What can hang from each mark
Z779: Z248
Z250: Z855
Z522: Z265 Z342
Z652: Z265 Z331
Z331: Z688
Z248: Z265 Z342
Z265: Z250 Z652 Z868
Z688: Z265

Each row was made from one small tree. The marks that hang from a mark follow it in brackets, in the order of their numbers. Every link used is in the known rows. Write each row's tree.
Known rows
Z331(Z688): [ 0.79  0.14 -0.99 -0.82 -0.67  0.22  0.47  2.82 -0.88 -0.31  0.38  0.89
  0.66  0.84 -0.08  0.25 -0.06 -0.41]
Z522(Z265(Z250(Z855) Z652(Z331) Z868) Z342): [ 2.27 -1.44 -0.78  1.57  3.42  3.20  0.64 -1.73 -1.34  2.10  2.25 -4.14
  1.89  1.35 -4.33  0.43 -2.05 -2.48]
Z250(Z855): [ 2.46  1.30 -0.72 -0.46  0.27  0.39 -0.08 -0.74 -0.17  1.50 -0.19  0.36
  0.90 -0.22  0.90  1.33 -0.71  0.44]
Z248(Z265(Z250(Z855) Z652 Z868) Z342): [ 3.83  1.62 -2.86  0.64  2.90  2.07 -0.48 -0.48 -1.01  2.42 -1.47 -3.93
  1.68  3.20 -2.25  0.19 -2.35 -1.04]
Z248(Z265(Z250)): [ 0.98  1.24 -0.99 -0.07  2.30  0.37  0.57 -0.43  0.17  1.47 -1.60 -1.92
  0.13  0.17 -0.78  0.32 -1.27 -1.74]
Z652(Z265(Z250(Z855)) Z331(Z688)): [ 2.53  0.79 -1.91 -0.17  2.15  1.43 -0.23  4.37 -3.22  2.68 -0.23 -1.69
  4.17  2.36 -2.27  0.60 -2.50 -1.70]
Z248(Z342): [ 1.34  1.05 -1.38  0.48  0.00  0.65 -0.89 -0.27  0.02  0.84 -2.34  0.28
  0.96 -0.35 -0.46  0.17 -1.82  0.01]
Z779(Z248(Z265(Z652(Z331) Z868) Z342)): [ 1.22  0.68 -0.67  3.70  2.26  1.71  0.32  0.12 -4.39  1.02 -0.38 -3.27
  1.77  2.01 -3.67 -2.95 -3.07 -1.57]
Z688(Z265(Z652(Z331))): [-0.51 -0.26  0.68  1.64  2.05  2.00 -0.65  1.50 -3.84  1.31  1.01 -2.09
  3.04  1.08 -1.84 -0.84 -2.35  0.34]
Z688(Z265(Z652)): [ 0.38 -0.20 -0.49  0.63  1.47  1.49 -0.71  0.62 -1.71  0.75  0.70 -0.94
  1.91  0.95 -0.40 -0.22 -1.06  0.67]
Z248(Z265(Z868) Z342): [ 2.05  1.08 -0.97 -0.39  1.49  0.07 -1.52  1.56 -1.18 -0.29 -2.02  0.22
  0.14  0.15 -2.17 -0.66 -1.95 -1.23]
Z265(Z652(Z331(Z688))): [-0.56 -0.60 -0.25  0.98  0.31  1.67  0.80  3.48 -3.46  0.43  1.60 -2.20
  2.19  2.82 -2.92 -0.94 -1.42 -0.62]
Z522(Z265(Z250 Z652(Z331) Z868)): [-1.46 -2.36  0.59  1.60  2.55  2.18  1.14  0.99 -1.87  0.22  2.72 -6.26
 -0.07  3.18 -4.86 -1.55 -0.30 -2.66]
Z688(Z265(Z250)): [ 0.80  0.54 -1.26  0.48  1.78  1.22 -0.41  0.01 -0.21  1.68 -0.35 -1.33
  1.67  0.17  1.28  0.07 -0.42 -0.16]
Z265(Z250(Z855) Z652(Z331(Z688)) Z868): [ 1.19 -0.63 -1.57  1.29  1.09  2.70  0.71  3.07 -3.17  1.41  2.98 -5.06
  2.59  5.63 -2.27 -0.83  0.05 -0.81]
Z248(Z265(Z868)): [ 0.81  0.08  0.53 -0.70  1.42 -0.53 -0.69  1.72 -1.25 -1.12  0.35 -0.11
 -0.88  0.53 -1.74 -0.85 -0.18 -1.35]
Z248(Z265(Z652 Z868) Z342): [ 1.49  0.53 -1.19  0.37  1.90  0.92 -1.11  1.26 -1.74 -0.18 -1.01 -1.83
  0.47  2.12 -3.44 -1.05 -2.08 -1.00]

Write each row's tree
[ 1.47 -0.18 -0.80  2.03  2.83  3.02 -0.65  1.00 -3.49  2.35  2.28 -4.77
  3.40  3.76 -1.30 -0.78 -0.73  0.09]	Z688(Z265(Z250(Z855) Z652(Z331) Z868))
[ 2.89  0.01 -2.91  0.16  1.41  2.59 -0.27  2.88 -2.46  1.60  2.40 -2.54
  2.90  4.30  0.28  0.04  0.26  0.06]	Z331(Z688(Z265(Z250(Z855) Z652 Z868)))
[-1.94 -2.11  0.19  2.53  1.45  2.12  0.69  0.98 -2.02  0.27  2.72 -6.26
  0.95  5.05 -3.01 -2.26  0.89 -0.73]	Z265(Z250 Z652(Z331) Z868)
[ 2.91  0.37 -1.53  0.42  1.51  2.29 -0.70  4.28 -3.73  1.87  1.67 -1.83
  3.60  2.50 -0.20 -0.37 -0.60 -0.55]	Z652(Z331(Z688(Z265(Z250(Z855) Z868))))
[-1.86 -2.06  1.22  1.87  0.81  1.39 -0.22  1.90 -3.05 -0.76  2.86 -3.86
  0.82  3.80 -3.41 -2.20  0.21 -0.27]	Z265(Z652(Z331) Z868)
[ 1.96  1.93 -1.34  0.43  1.90  1.96 -0.12  3.82 -4.34  1.59 -2.08 -1.48
  3.25  1.53 -4.50 -0.41 -5.03 -1.42]	Z248(Z265(Z652(Z331(Z688))) Z342)
[ 1.99 -0.51 -1.58 -0.23  2.24  0.39 -1.20  1.70 -0.50  0.82  0.92 -2.01
  1.49  3.02 -1.11 -0.06  0.34 -1.22]	Z652(Z265(Z250(Z855) Z868))
[-1.59 -0.75 -0.24  2.39  1.67  2.24  1.21 -0.14 -1.63  1.74  1.10 -5.67
  1.84  3.29 -2.47 -1.04 -0.85 -0.72]	Z265(Z250 Z652(Z331))
[-1.07 -1.64  0.07  2.36  2.62  2.66 -0.59  1.86 -3.23  0.83  2.50 -5.24
  2.40  3.94 -2.22 -2.05 -0.05 -0.35]	Z688(Z265(Z250 Z652(Z331) Z868))
[-0.41 -1.78 -0.68  0.12  2.03 -0.02 -0.92  2.53 -0.30 -0.69  0.95 -2.25
  0.49  3.32 -2.14 -1.41  1.01 -1.63]	Z652(Z265(Z250 Z868))
[-0.83 -1.70  1.01  1.77  1.78  1.86 -1.25  2.73 -4.25 -0.27  2.49 -2.72
  2.23  2.78 -2.46 -2.04 -0.57  0.19]	Z688(Z265(Z652(Z331) Z868))
[ 0.42 -0.69 -0.68  2.12  1.81  2.45  0.60  0.26 -2.34  1.79  2.68 -5.94
  1.97  4.75 -2.21 -1.00  0.10 -0.38]	Z265(Z250(Z855) Z652(Z331) Z868)
[ 3.73  1.81 -2.91  0.80  2.69  3.07 -0.12  3.47 -3.91  2.66 -0.65 -4.13
  3.55  4.19 -3.90 -0.32 -3.58 -1.90]	Z248(Z265(Z250(Z855) Z652(Z331(Z688)) Z868) Z342)
[-0.39 -1.68 -0.67  0.29  1.86  0.78 -0.52  6.30 -3.29 -0.42  1.57 -2.57
  2.41  4.15 -3.74 -1.92 -0.16 -2.38]	Z652(Z265(Z250 Z868) Z331(Z688))
[-0.20 -1.72  0.30 -0.41  1.08 -0.04 -1.29  7.34 -4.30 -1.41  1.62 -0.09
  2.13  2.94 -4.05 -1.92 -0.66 -1.79]	Z652(Z265(Z868) Z331(Z688))
[-1.20 -1.84 -0.80  1.64  0.91  2.32  0.88  3.84 -3.06  0.05  3.11 -5.21
  1.74  5.77 -3.06 -2.13  0.73 -1.19]	Z265(Z250 Z652(Z331(Z688)) Z868)
[ 1.73  0.51 -0.86  0.72  3.10  1.06 -0.69  1.42 -2.10  2.89 -0.60 -2.66
  3.38  1.50 -2.19  0.34 -2.48 -1.45]	Z652(Z265(Z250(Z855)) Z331)
[ 0.28 -0.52 -0.13 -0.50  1.27  0.08 -0.89  6.03 -3.72  0.04  0.11  0.41
  2.94  1.31 -3.55 -0.65 -2.38 -1.66]	Z652(Z265 Z331(Z688))
[ 1.70  0.61 -2.01  1.16  1.19  2.90  1.43  1.79 -2.73  3.00  1.26 -4.46
  3.46  3.94 -1.73  0.38 -1.48 -0.72]	Z265(Z250(Z855) Z652(Z331(Z688)))
[ 2.31  2.05 -2.07  2.54  2.03  1.32  0.88 -2.10 -1.92  1.91 -2.24 -1.35
  1.50  0.20 -1.47 -1.14 -3.65 -1.12]	Z779(Z248(Z265(Z652) Z342))
